What can hang from each mark
j92: j367
j823: j444
j551: j124 j444
j220: j124
j124: j220 j551
j367: j92 j444
j444: j220 j367 j450 j691 j823
j691: j444
j450: j444

Every row comes from one small tree of marks. The marks that hang from a mark follow it in brackets, in the order of their numbers. Every link used is in the known rows. Which tree was each row made from?
Known rows
j551{j444{j220}}: [-0.36  1.08  1.10 -0.07 -0.41 -2.21 -2.75  0.36 -2.10 -2.13  3.53  0.23
 -0.20 -0.53  1.01  1.02 -1.82 -0.80  2.15  5.53  2.33 -1.39  1.05 -3.20
 -0.32  0.70  0.58 -0.99  0.99]
j551{j124 j444}: [-1.19  0.52  0.60 -1.44 -1.88 -2.17 -1.46  0.56 -1.32 -1.66  3.14  0.35
  0.15 -0.26 -1.46  1.96 -0.47  1.09  1.90  6.22  3.09 -0.69  1.87 -2.89
 -2.80  1.71  1.07 -0.08  2.00]
j691{j444{j220{j124} j450 j823}}: [-1.27 -0.24  0.46  0.19 -3.46 -2.46 -3.24 -0.33  0.01 -0.99  4.84 -1.12
  2.12 -2.23  0.93  0.39 -2.62 -3.29  1.17  5.54  0.47 -1.05  0.18 -1.68
  0.00  0.63  0.30  1.41  1.13]
j124{j551{j444{j220 j450 j691 j823}}}: [-1.27  1.06  0.43  0.05 -1.66 -2.19 -2.55 -0.34 -2.18 -1.75  1.55  2.06
  0.68 -0.22  0.69  2.92 -2.17 -2.20 -1.33  2.47  0.57 -4.14 -0.58  0.04
 -0.20 -0.18 -0.62  0.17 -1.69]
j691{j444{j220{j124{j551}} j367{j92} j450 j823}}: [-3.75  1.47  0.93  0.23 -3.84 -3.15 -2.55 -0.68  0.01 -0.07  3.38  0.62
 -0.65 -0.81  0.70  0.80 -3.05 -4.83 -1.81  3.71 -1.54 -2.12  2.58 -0.61
 -1.41 -0.74 -0.98  2.00  0.18]
j450{j444{j691}}: [-1.09  2.01 -1.15  0.59  0.14 -2.70 -2.29 -1.14 -2.81 -1.87  4.20  1.83
  2.93 -0.37  0.95  0.72 -0.25  0.90  1.49  4.31  2.60 -1.05 -0.01 -0.18
 -1.84  1.23  0.33  1.02 -0.54]
j691{j444{j367}}: [-2.88  1.98  1.37  0.75 -1.21 -3.36 -2.62  0.54 -0.28 -1.83  2.63  2.22
  1.32  1.29  1.16 -1.30 -1.95 -1.03  2.50  6.61  2.68  1.10  2.24 -1.33
 -2.72  2.37  0.99  1.01  1.86]
j551{j124 j444{j220 j367{j92} j450 j691 j823}}: [-4.74  1.24  2.64  0.95 -6.88 -2.22 -1.25  0.56 -2.79  0.28 -0.26  2.44
 -1.41 -0.91  1.28  3.00 -2.20 -2.64 -1.95  3.18 -0.12 -5.33  0.85  0.56
 -3.29  0.90 -0.72 -3.13 -2.27]
j450{j444{j220{j124{j551}} j367{j92} j691 j823}}: [-5.06  2.46 -1.76  0.15 -2.13 -2.75 -2.73 -0.85 -0.54 -1.73  4.87  1.36
 -0.27  0.06  1.87  1.77 -1.66 -3.47 -1.55  1.13 -1.05 -3.31  2.84  1.36
 -1.83 -1.44 -1.85  0.74 -0.84]
j823{j444{j367{j92}}}: [-3.27  2.36  1.33  1.86 -0.63 -3.67 -2.32 -0.02 -2.68 -1.16  2.37  1.24
 -1.45  1.56  0.91 -1.05 -1.40 -0.22  0.55  5.81  1.86 -0.79  3.10 -0.81
 -3.09  2.44 -0.51  0.31 -0.03]
j823{j444{j220 j367 j450}}: [-1.97  0.40  3.19  2.40 -2.52 -3.41 -2.52 -0.11 -2.48 -1.48  0.23  2.23
 -1.69 -0.66  0.61  0.23 -2.40 -1.65  0.79  6.09  1.24 -1.19  0.12 -1.50
 -0.87  1.59 -0.41  0.24 -0.86]
j124{j220 j551{j444{j450 j823}}}: [-1.14 -0.27  0.72 -0.88  1.35 -2.57 -1.33 -0.58 -4.47 -2.17  2.83  1.67
 -0.32  0.21 -1.10  1.37 -2.27 -2.04 -0.36  3.25  1.88 -2.19  1.45 -1.86
  0.21 -0.93 -0.15  1.69  0.78]
j691{j444}: [-0.63  1.37  0.57  0.46 -0.28 -2.65 -2.95 -0.04 -0.74 -1.57  4.39  0.21
  2.47 -0.16  0.64 -1.32 -1.72 -0.11  2.78  6.59  2.66  1.14  1.29 -2.38
 -1.60  1.89  1.61  2.01  1.89]
j823{j444{j220{j124{j551}} j367{j92} j450 j691}}: [-3.55  2.58  0.82  1.24 -1.95 -4.57 -1.97 -2.23  0.25 -0.38 -0.09  2.22
 -3.02 -0.78 -0.45  1.71 -1.53 -2.37 -3.33  3.47 -1.06 -4.13  1.11 -0.12
 -1.15 -0.62 -1.58  1.65 -2.19]
j92{j367{j444{j220{j124{j551}} j450 j691 j823}}}: [-3.17  1.16 -0.38 -0.46 -4.20 -3.07 -4.19 -1.78 -0.37 -1.12  3.52  1.18
  0.42 -0.33  0.19  2.48 -1.65 -3.71 -1.65  0.52 -0.01 -3.59  0.45  1.15
  0.36 -0.10  0.02  0.55 -0.41]
j691{j444{j367 j450 j823}}: [-2.61  0.76  2.03  1.92 -3.99 -3.20 -2.52  0.73 -1.98 -0.91  2.40  2.24
  1.93  0.65  0.90 -0.05 -2.74 -2.68  1.56  5.94  1.78  0.10  1.29  0.31
 -3.16  2.95  0.13  0.38  0.40]
j220{j124{j551}}: [-0.35  1.10 -1.67 -2.26  0.71 -3.78 -2.28 -1.62  2.89 -2.02  5.89  0.17
  1.47 -0.76 -1.58  0.28 -0.65  0.49  0.40  5.28  2.65 -0.50  1.57 -2.53
 -0.92  0.11  0.30  3.90  3.01]
j367{j92 j444{j220{j124{j551}} j450 j691 j823}}: [-1.49  2.11 -1.13  0.46 -3.19 -3.22 -3.02 -2.21 -2.02 -0.07  4.33  0.26
  0.54 -2.15  1.35  1.87 -2.03 -3.65 -2.93  0.81 -1.70 -5.52  0.85  0.44
 -0.37 -0.97 -0.62  1.54 -1.15]
j444{j220{j124} j367}: [-2.76  0.45  0.51 -0.40 -2.93 -3.37 -2.49 -0.21  2.61 -1.73  3.85  1.12
 -0.30 -1.40  0.93  0.21 -1.63 -0.87  1.43  5.83  2.15 -1.38  1.39 -2.63
 -0.97  0.41 -0.14  0.21  2.31]
j691{j444{j220 j367{j92} j450 j823}}: [-4.29  0.96  2.83  2.28 -4.50 -2.26 -2.46  0.44 -3.41  0.16  2.04  1.17
 -0.28 -0.99  3.01 -0.28 -3.74 -3.96  0.26  4.27 -0.74 -1.79  1.48 -0.11
 -1.85  0.97 -0.49 -0.66 -1.06]

Write each row's tree
[-3.89  2.25 -0.06  0.16 -0.53 -4.15 -3.34 -1.01  2.61 -2.58  1.65  1.68
 -1.90  0.80 -0.42  1.34 -1.22 -1.51 -0.70  3.81  0.38 -2.51  1.38 -0.62
 -0.67  0.14 -0.90  1.72  0.01]
j823{j444{j220{j124{j551}} j367 j691}}
[-2.14  0.55  2.39 -0.31  1.44 -3.97 -0.52 -0.78 -3.24 -1.76 -0.47  4.09
 -2.47  1.42 -1.68  1.27 -1.78 -1.84 -0.74  4.89  1.95 -1.96  1.76 -2.57
 -1.15 -0.71 -0.33  1.76  0.67]
j124{j220 j551{j444{j367 j450}}}
[-2.13  2.51 -0.82 -1.41 -0.74 -4.57 -2.07 -0.46  3.28 -1.92  1.26  3.36
 -0.70  2.30 -1.72  2.51 -0.43 -0.85 -0.72  4.54  2.04 -2.57  2.37 -0.80
 -2.95  0.33 -0.07  0.91  1.44]
j220{j124{j551{j444{j367 j691}}}}
[-0.82 -1.06  0.42 -0.51 -4.42 -2.79 -2.58 -0.86  0.02 -0.81  5.40 -0.67
  1.60 -3.16  0.80  0.89 -2.08 -1.88  0.49  4.84  1.14 -1.91 -0.80 -1.24
  0.36  0.45 -0.26  0.46  1.08]
j444{j220{j124} j450 j823}
[-0.28 -0.63  0.88 -0.62 -3.33 -2.72 -2.28  0.39 -1.07 -1.02  4.36 -0.79
  0.18 -1.30 -0.01  2.40 -1.89 -2.86  0.48  5.30  0.94 -2.15  0.78 -2.02
 -0.04  0.19 -0.28 -0.48  0.96]
j551{j444{j220{j124} j450 j823}}
[-3.06  1.67  0.71  0.83 -2.56 -2.31 -4.34 -0.73 -1.83 -1.67  2.73  1.66
  0.09  0.16  2.16  0.27 -1.57 -1.24  1.45  2.15  2.29 -2.28  0.09 -0.12
  0.04  1.62  1.30 -1.33 -0.44]
j92{j367{j444{j220 j691}}}
[-4.27  2.01  1.08  0.36 -0.47 -3.53 -0.71 -1.09 -4.62 -0.28 -0.18  4.02
 -2.17  1.24  0.07  1.26 -2.28 -3.03 -2.86  1.46  0.66 -4.92  1.53  0.65
 -1.74 -0.98 -1.42 -0.28 -1.59]
j124{j220 j551{j444{j367{j92} j450 j691 j823}}}
[ 0.12  1.50 -1.16 -2.70  1.08 -3.82 -2.13 -0.62  1.63 -2.37  4.55  0.19
  0.17  0.70 -2.33  1.95 -0.29 -0.09  0.15  5.60  2.18 -0.87  3.17 -2.99
 -1.48 -0.10  0.37  2.69  2.52]
j220{j124{j551{j444}}}
[-2.81  1.24  2.68  2.91 -2.86 -3.63 -2.55 -0.40 -1.48 -1.31 -1.20  3.22
 -1.18 -0.51  1.31  0.74 -1.94 -1.27 -0.12  4.94  1.31 -2.76 -1.23 -0.04
 -1.00  1.99 -0.46 -0.75 -2.33]
j823{j444{j220 j367 j450 j691}}
[-4.01  1.53 -0.32  0.86 -3.76 -1.69 -5.02 -0.17 -2.30 -2.15  4.23  1.07
  1.22  0.29  2.91  0.63 -2.21 -2.63  1.59  0.87  1.81 -2.81  0.52  1.28
  0.15  1.87  0.75 -2.41 -0.13]
j92{j367{j444{j220 j691 j823}}}
[-3.98  1.48  0.12  0.04 -4.23 -3.78 -1.89 -1.72  0.82  0.06  2.41  2.35
 -0.81 -1.49  1.32  1.47 -2.24 -2.72 -3.38  1.78 -0.60 -4.88  0.49  1.04
 -1.33 -0.69 -2.05  1.11 -1.62]
j444{j220{j124{j551}} j367{j92} j450 j691 j823}
[-2.99  0.85  1.05  1.18 -1.32 -2.44 -2.43  0.33 -3.33 -2.74  3.77  2.01
 -0.07 -0.50  2.05  0.12 -1.91 -1.32  2.41  4.84  1.50 -0.14  1.68 -1.35
 -1.05  0.45 -0.06  0.15  0.46]
j450{j444{j220 j367}}
[-2.23 -0.29  0.43 -0.18 -5.28 -2.57 -4.03 -0.97 -1.83 -0.86  4.93 -0.30
  0.09 -0.94  0.79  1.23 -2.05 -3.94  0.84  2.62  1.17 -1.71  1.27 -0.52
  0.28  1.24  0.66 -0.78  1.02]
j92{j367{j444{j220{j124} j450 j823}}}
[-3.14  0.64  1.63  1.30 -4.54 -3.33 -1.46 -0.27 -3.31  0.22  3.00  2.31
  0.62 -0.43  1.67 -0.18 -2.30 -1.34 -0.51  4.39  1.35 -2.05  0.89  0.53
 -3.35  1.97 -1.13 -0.21 -0.48]
j444{j367{j92} j450 j823}
[-2.98  0.73  0.16  0.42 -5.97 -2.90 -4.08 -1.52 -1.13 -0.69  3.37  0.85
  0.94 -0.93  1.01  1.67 -1.70 -3.26 -0.05  1.87  1.15 -3.39 -0.08  1.05
 -0.10  1.11  0.33 -1.36 -0.38]
j92{j367{j444{j220{j124} j450 j691 j823}}}
[-4.78  1.48  1.83  2.12 -5.67 -2.79 -2.05 -0.79 -2.80  0.37  1.22  2.71
  0.07 -1.74  3.48  0.43 -2.63 -2.07 -1.46  2.48  0.58 -4.56 -0.87  1.50
 -1.62  1.12 -1.35 -1.71 -2.43]
j444{j220 j367{j92} j450 j691 j823}
[-2.73  1.24  2.43  1.70 -3.33 -4.14 -1.79 -0.91 -0.97  0.13  1.27  0.12
 -2.86 -1.33  0.08  0.20 -1.74 -2.27 -1.36  5.90 -0.15 -2.13  1.59 -1.74
 -1.66  0.46 -1.06  0.33 -0.86]
j823{j444{j220{j124} j367{j92} j450}}
[-3.98  0.98  0.95  1.14 -6.10 -3.33 -1.73 -1.28  0.27  0.64  2.07  1.65
 -0.12 -2.08  2.14  0.87 -2.22 -2.40 -2.04  2.86  0.37 -4.69 -0.48  0.84
 -1.54  0.15 -1.63 -1.23 -1.32]
j444{j220{j124} j367{j92} j450 j691 j823}
[-3.05  2.00  1.79  2.30 -3.81 -4.42 -2.10 -1.48 -0.29  0.19  0.06  1.42
 -2.12 -1.14  0.69  1.09 -1.61 -1.81 -2.35  4.38 -0.04 -3.89  0.03 -0.20
 -1.55  0.52 -1.13 -0.38 -2.36]
j823{j444{j220{j124} j367{j92} j450 j691}}
[-2.74  2.63  2.09  2.81 -2.60 -4.32 -1.56 -1.18 -2.96  0.35 -0.85  2.89
 -0.82  0.32  0.71  0.15 -1.23 -0.26 -1.42  5.03  1.07 -2.88  0.29  0.84
 -3.15  2.16 -0.89  0.08 -2.49]
j823{j444{j367{j92} j450 j691}}
[-5.19  2.31  0.02  2.16 -3.07 -1.78 -2.75  0.09 -4.38 -1.48  3.58  1.85
  0.50 -0.41  4.01  0.47 -2.34 -2.54  0.00  1.94  0.08 -3.00  1.60  1.84
 -1.95  0.31 -1.29 -1.77 -2.09]
j450{j444{j220 j367{j92} j691 j823}}
[-0.93  0.81  0.66  2.13 -4.16 -2.39 -3.74 -0.73 -4.36 -0.97  2.83  1.22
  2.35 -1.96  2.98  1.02 -1.96 -2.84  0.17  2.32  0.13 -4.33 -1.45  0.85
 -0.11  1.50  0.04 -0.96 -1.17]
j367{j444{j220 j450 j691 j823}}
[-3.11  1.95  0.39  0.06 -3.10 -4.44 -1.19 -2.62  1.31  0.55  0.95  2.73
 -1.19 -2.20  0.51  1.36 -1.77 -1.39 -3.29  3.23 -0.41 -4.71 -0.31 -0.44
 -1.06 -1.19 -1.21  2.13 -1.40]
j444{j220{j124{j551}} j367{j92} j450 j691}
[-4.88  2.07 -1.00  1.06 -3.51 -2.63 -2.50 -0.30 -1.11 -1.22  4.80  0.79
  0.21 -0.74  2.74  0.84 -1.39 -2.69 -0.22  2.23 -0.20 -3.18  2.29  1.32
 -2.09 -0.23 -1.31 -1.44 -0.69]
j450{j444{j220{j124} j367{j92} j691 j823}}
[-1.19 -0.56  1.86 -0.59 -1.24 -2.46 -0.04 -0.57 -3.61 -0.83  0.96  1.24
 -1.32 -1.43 -2.40  1.83 -0.87  0.29  0.58  5.60  2.85 -2.20  0.49 -3.62
 -1.34 -0.04  0.81  0.36  0.76]
j551{j124{j220} j444{j450}}
